What can hang from each mark
kapu: goki
debizat: dudu
deri: goki
goki: debizat kapu puret zatat
zeka: zatat
dudu: debizat
fope: debizat puret
puret: dudu goki
zatat: zeka

Known rows, with every way that one mark hangs from another
[puret goki]: [ 1.14 -0.55 -0.80 -1.03 -2.07  0.73 -1.57  0.07  0.73 -0.46 -1.09 -2.88
  2.21  1.92 -1.27  0.69  1.37  1.67  0.33  1.24 -1.54]
[goki [debizat dudu] puret zatat]: [-1.75  0.63 -0.28  2.08  1.78  1.46  1.28 -0.72  0.29 -0.73 -1.59  1.61
  1.21  0.41  1.02  0.42 -1.90  2.09 -1.47 -1.01  0.41]
[zeka zatat]: [ 2.12  0.60 -0.63  1.51 -0.76  0.18  1.56 -0.65  0.06 -1.47 -2.25 -0.73
  1.85  1.53 -0.24  1.18  0.74  2.74 -1.82  2.40  0.47]
[fope debizat [puret goki]]: [ 2.00  0.23  0.46 -2.59 -1.24  0.61 -1.58  3.02 -0.13 -0.79 -0.05 -5.91
  3.98  2.29  1.47 -0.62  2.23 -0.01  0.03  1.02 -1.44]
[fope debizat]: [ 1.36  0.91 -0.54 -1.71 -1.67  0.65  0.33  1.58  0.09  0.48 -2.22 -3.82
  1.71  3.62  0.21  0.43  2.23  1.10 -0.98  3.07 -0.02]
[fope [puret [goki [debizat dudu] kapu]]]: [ 0.79 -0.30  0.98  0.35  2.39  1.49 -2.00  1.59 -0.93 -0.72  1.06 -0.71
  2.03  0.75  2.86 -0.47 -1.39  0.94 -0.30 -3.10 -0.60]
[kapu [goki [debizat dudu] puret zatat]]: [-2.57  1.97  0.64  2.20  0.29  2.02  2.27 -0.45  0.43 -0.69 -1.79  0.67
  1.06  0.39  3.08  1.31 -2.38  2.22 -2.94 -2.16 -0.34]
[fope debizat [puret [goki kapu zatat]]]: [ 0.63  3.36  1.30 -0.01 -0.51  1.38  0.05  3.02  0.20  1.28  2.02 -5.45
  2.32  1.77  0.82 -1.38 -0.47 -0.37  0.35 -1.43  0.34]
[goki debizat [zatat zeka]]: [-0.40  1.01 -0.24  3.81  4.09 -0.80 -0.76  0.29  3.01 -1.08 -0.96 -0.69
 -0.34  2.41 -1.29  1.92  1.34  2.67 -0.34 -1.53  1.55]
[dudu debizat]: [ 1.01  0.40 -1.67  1.49 -0.77 -1.32  0.76 -0.42  0.04 -0.48 -2.07 -1.53
  1.15  3.13 -0.95 -0.11  1.01  1.67  0.35  2.27  0.92]
[goki debizat]: [ 0.73 -0.74 -1.49  1.72  0.96 -0.56 -1.09 -0.17  1.35 -0.84 -2.72 -1.22
  0.93  2.46  0.31  1.11  0.84  3.27 -1.27  1.36  0.99]
[goki kapu puret]: [-0.68  2.40 -1.50  0.55 -1.10  2.95  1.34 -0.87 -1.23  1.28  0.57 -0.77
 -1.32  0.60  1.79 -0.34 -1.04  1.54 -0.89  1.31  0.25]
[deri [goki debizat kapu [puret dudu]]]: [-1.18  0.94 -1.94  1.74 -0.01  2.51  2.87 -2.34 -0.48 -2.12 -0.52 -0.45
 -0.56  1.43 -0.95  0.56 -1.81  2.68 -1.96 -0.43  2.20]
[fope puret]: [ 3.20  0.73  0.17 -0.76  0.62  0.39 -1.96  1.66  0.95 -0.77 -0.85 -2.22
  0.78  3.16  2.13 -0.20  2.06  1.88 -0.35  1.05 -0.24]
[goki debizat kapu]: [ 0.27  0.95 -1.23  2.50  1.26  0.40 -0.30 -0.11  0.51  0.53 -0.82 -0.81
 -0.95  1.79  0.85  0.53 -0.64  2.69 -1.17  0.22  1.86]
[puret dudu [goki debizat kapu zatat]]: [-1.75  1.37  0.09  2.95  0.61  2.11  1.52 -1.02  1.95 -0.17 -0.79 -2.03
  1.02  1.36 -2.63  0.30 -2.41  2.11 -0.07 -1.93  0.67]
[deri [goki zatat]]: [ 2.18  2.27 -0.78  1.31 -0.80 -1.00  1.02 -0.34  2.19 -1.43 -0.65 -1.56
  0.85  3.75 -3.05  1.08  1.65  2.82 -0.56 -0.43  1.93]
[fope [debizat dudu] puret]: [ 2.61  0.51  1.73 -3.05  0.28  1.38 -0.46  3.34 -0.93 -0.37 -1.03 -2.39
  2.57  3.62  3.25 -0.51  1.97 -0.27 -0.83  0.57 -1.11]
[kapu [goki debizat zatat]]: [-0.62  2.24  0.00  3.32  0.41 -0.40  0.70  0.11  2.73 -0.55 -2.59 -2.00
  0.97  2.38  1.29  1.92 -0.40  3.23 -2.18 -1.04  0.98]
[puret dudu [goki debizat kapu]]: [-1.08 -0.42 -0.70  1.47 -0.06  2.32  0.41 -1.16  0.70 -0.63 -1.15 -2.21
  0.90  1.47 -1.31  0.56 -1.44  2.03 -0.45 -0.45 -0.09]
[puret dudu [goki debizat]]: [-0.52 -1.86 -0.70  0.50 -0.12  1.46 -0.38 -1.04  1.54 -2.09 -2.83 -2.49
  2.71  2.10 -2.02  1.07  0.10  2.44 -0.63  0.56 -0.89]

Rows
[-1.57  1.21 -1.92  2.52  0.92  1.86  0.85 -1.22 -0.91  0.44 -0.21 -0.47
 -0.95 -0.17  2.00 -0.14 -2.10  2.36 -1.57  0.38  1.39]  [goki debizat kapu puret]
[-0.57  2.53 -0.58  4.41  1.94  0.09  0.60 -0.10  1.85  1.14 -0.77 -0.87
 -0.74  1.79 -0.59  0.35 -1.60  2.70 -0.89 -1.20  2.75]  [goki debizat kapu zatat]
[-1.28  1.74  1.83  2.35  3.27  0.64  0.63  0.91  1.89 -1.53 -1.30  0.87
 -0.04  2.45  1.80  2.72  0.59  1.82 -1.75 -3.68 -0.30]  [kapu [goki [debizat dudu] [zatat zeka]]]
[ 2.11  0.93  1.16 -2.60 -0.33  2.34  0.86  2.17  0.62 -0.88 -2.19 -4.34
  2.16  4.39  1.19 -0.44  2.41  0.51 -0.78  1.98 -0.62]  [fope debizat [puret dudu]]
[-1.12 -0.50  0.89  1.91  3.76  0.47 -1.08  0.71  1.66 -1.86  0.02  0.25
  1.90  1.23 -1.47  1.76  0.30  1.35  0.42 -3.50 -0.81]  [puret [goki [debizat dudu] [zatat zeka]]]
[-1.29  0.03 -0.02  2.90  3.18 -0.55 -1.67  0.40  2.68 -1.74  0.07 -1.91
  1.38  1.28 -2.34  1.72  0.85  2.11  0.42 -2.20  0.20]  [puret [goki debizat [zatat zeka]]]
[-2.95  2.85 -0.62  4.30  3.98  1.94  1.27 -0.67  0.72  0.01  1.47  0.16
 -2.42 -0.05  0.68  0.67 -1.69  1.95 -0.79 -2.30  2.04]  [goki debizat kapu puret [zatat zeka]]
[-1.23  2.05 -0.74 -0.04 -1.39  4.79  2.95 -1.68 -0.92  0.30 -0.59 -0.68
 -1.55  1.27  0.59 -0.26 -1.26  1.36 -1.02  1.37 -0.41]  [goki kapu [puret dudu]]
[-0.56  0.01 -1.38  1.98  0.20  0.65 -1.16 -0.24  0.19  0.14 -0.06 -2.15
  0.91  0.68 -0.21  0.47 -1.06  2.18 -0.23 -0.54  0.62]  [puret [goki debizat kapu]]
[-2.40  0.44 -0.66  1.11 -1.01  3.13  2.32 -1.77  0.41 -1.97 -3.30 -1.59
  0.65  1.07  2.62  1.59 -1.21  2.72 -3.14  0.63 -0.98]  [kapu [goki debizat [puret dudu]]]
[-1.01  1.89 -2.34  1.59 -1.52  1.94  4.80 -2.72 -1.95 -1.82  0.25 -0.59
 -0.52  1.89 -2.10 -0.69 -1.71  1.13 -0.50  0.41  2.05]  [deri [goki kapu [puret [dudu debizat]]]]
[ 0.49  0.49 -1.42 -0.95 -2.11  2.49  2.69 -2.22  0.06 -2.80 -1.59 -1.18
  0.45  2.64 -1.66  0.82  0.81  2.19 -1.21  1.36 -0.04]  [deri [goki [puret dudu]]]
[-1.92  0.88 -1.36  1.81 -0.88  1.37  0.86 -0.86  0.15 -1.09 -2.29 -1.93
  0.77  0.58  3.76  1.54 -0.99  2.88 -3.00  0.54 -0.29]  [kapu [goki debizat puret]]
[ 0.07 -2.15 -0.36 -0.09  0.55  0.63 -1.50  0.16  0.11 -1.53 -1.93 -0.20
  3.23  1.33 -0.02  1.11  0.06  1.77 -0.41 -0.78 -1.43]  [puret [goki [debizat dudu]]]
[ 1.31  0.83 -1.81  2.54  0.85 -0.83  0.30 -0.76  0.38 -1.13 -0.28 -0.74
 -0.59  2.60 -1.01  0.94 -0.04  3.14 -1.36 -0.73  3.17]  [deri [goki debizat kapu]]
[-1.36  1.62 -0.67  3.59  0.92  0.42 -0.35 -0.13  1.41  0.55  0.47 -1.92
  1.07  0.58 -1.33  0.16 -2.10  2.34 -0.04 -2.02  1.31]  [puret [goki debizat kapu zatat]]
[ 1.21  1.26  2.27 -2.01 -0.06  1.40 -0.22  3.38  0.17 -0.43  0.27 -3.36
  4.32  2.31  0.99 -0.77  0.59 -0.60  0.21 -1.81 -1.69]  [fope [debizat dudu] [puret [goki zatat]]]
[-0.68  1.76  1.18  2.14  0.92  0.52  1.25  0.42  1.63 -0.61 -2.69  0.52
  1.21  2.41  1.88  1.90 -0.92  2.41 -2.09 -2.30 -0.11]  [kapu [goki [debizat dudu] zatat]]
[ 1.43  1.80  0.55 -1.75 -1.09  1.60 -0.98  2.98 -1.04  0.71  1.78 -5.23
  2.36  1.72  2.07 -1.19  0.50 -0.39  0.07 -0.19 -0.47]  [fope debizat [puret [goki kapu]]]
[ 0.65  2.68 -1.12  3.99  1.33 -1.03  1.25 -0.48  1.57 -0.68  0.39 -0.82
 -0.56  2.55 -2.30  0.72 -1.06  3.28 -1.09 -2.18  3.98]  [deri [goki debizat kapu zatat]]
[-0.62  1.21 -2.68  2.65  0.41  0.74  1.19 -1.56 -0.98 -1.34  0.56 -0.58
 -0.60  0.68  0.41  0.35 -1.53  2.81 -1.66 -0.67  2.70]  [deri [goki debizat kapu puret]]
[-0.10  1.14  0.32  0.91  1.23  0.66 -0.99  0.68  2.43 -0.98  0.86 -2.28
  0.74  1.98 -2.38  1.52  1.83  1.11  1.13 -1.52 -0.99]  [puret [goki [zatat zeka]]]
[-0.25  3.29  1.27  1.55  0.84  0.86  0.57  0.85  2.60 -0.57 -0.34 -1.50
 -0.94  3.24  0.93  2.53  2.04  1.74 -0.94 -1.66 -0.38]  [kapu [goki [zatat zeka]]]
[-3.03  3.20 -0.21  2.50 -2.03  2.20  5.34 -1.98  0.47 -1.02 -2.22 -1.49
  0.80  1.70 -0.03  0.30 -2.12  1.15 -1.57  0.24 -0.01]  [kapu [goki [puret [dudu debizat]] zatat]]
[-2.22  2.01 -0.97  2.56 -0.90  1.81  4.54 -2.35  0.42 -0.83 -2.11 -0.79
  0.90  1.77 -2.15 -0.65 -1.70  1.28 -0.16  1.10  0.68]  [goki [puret [dudu debizat]] zatat]
[-0.10 -0.28 -2.78  1.66  0.08 -0.37  0.42 -1.46 -0.12 -2.79 -1.08 -0.97
  1.01  1.29 -0.27  1.06 -0.01  3.30 -2.03  0.54  1.91]  [deri [goki debizat puret]]
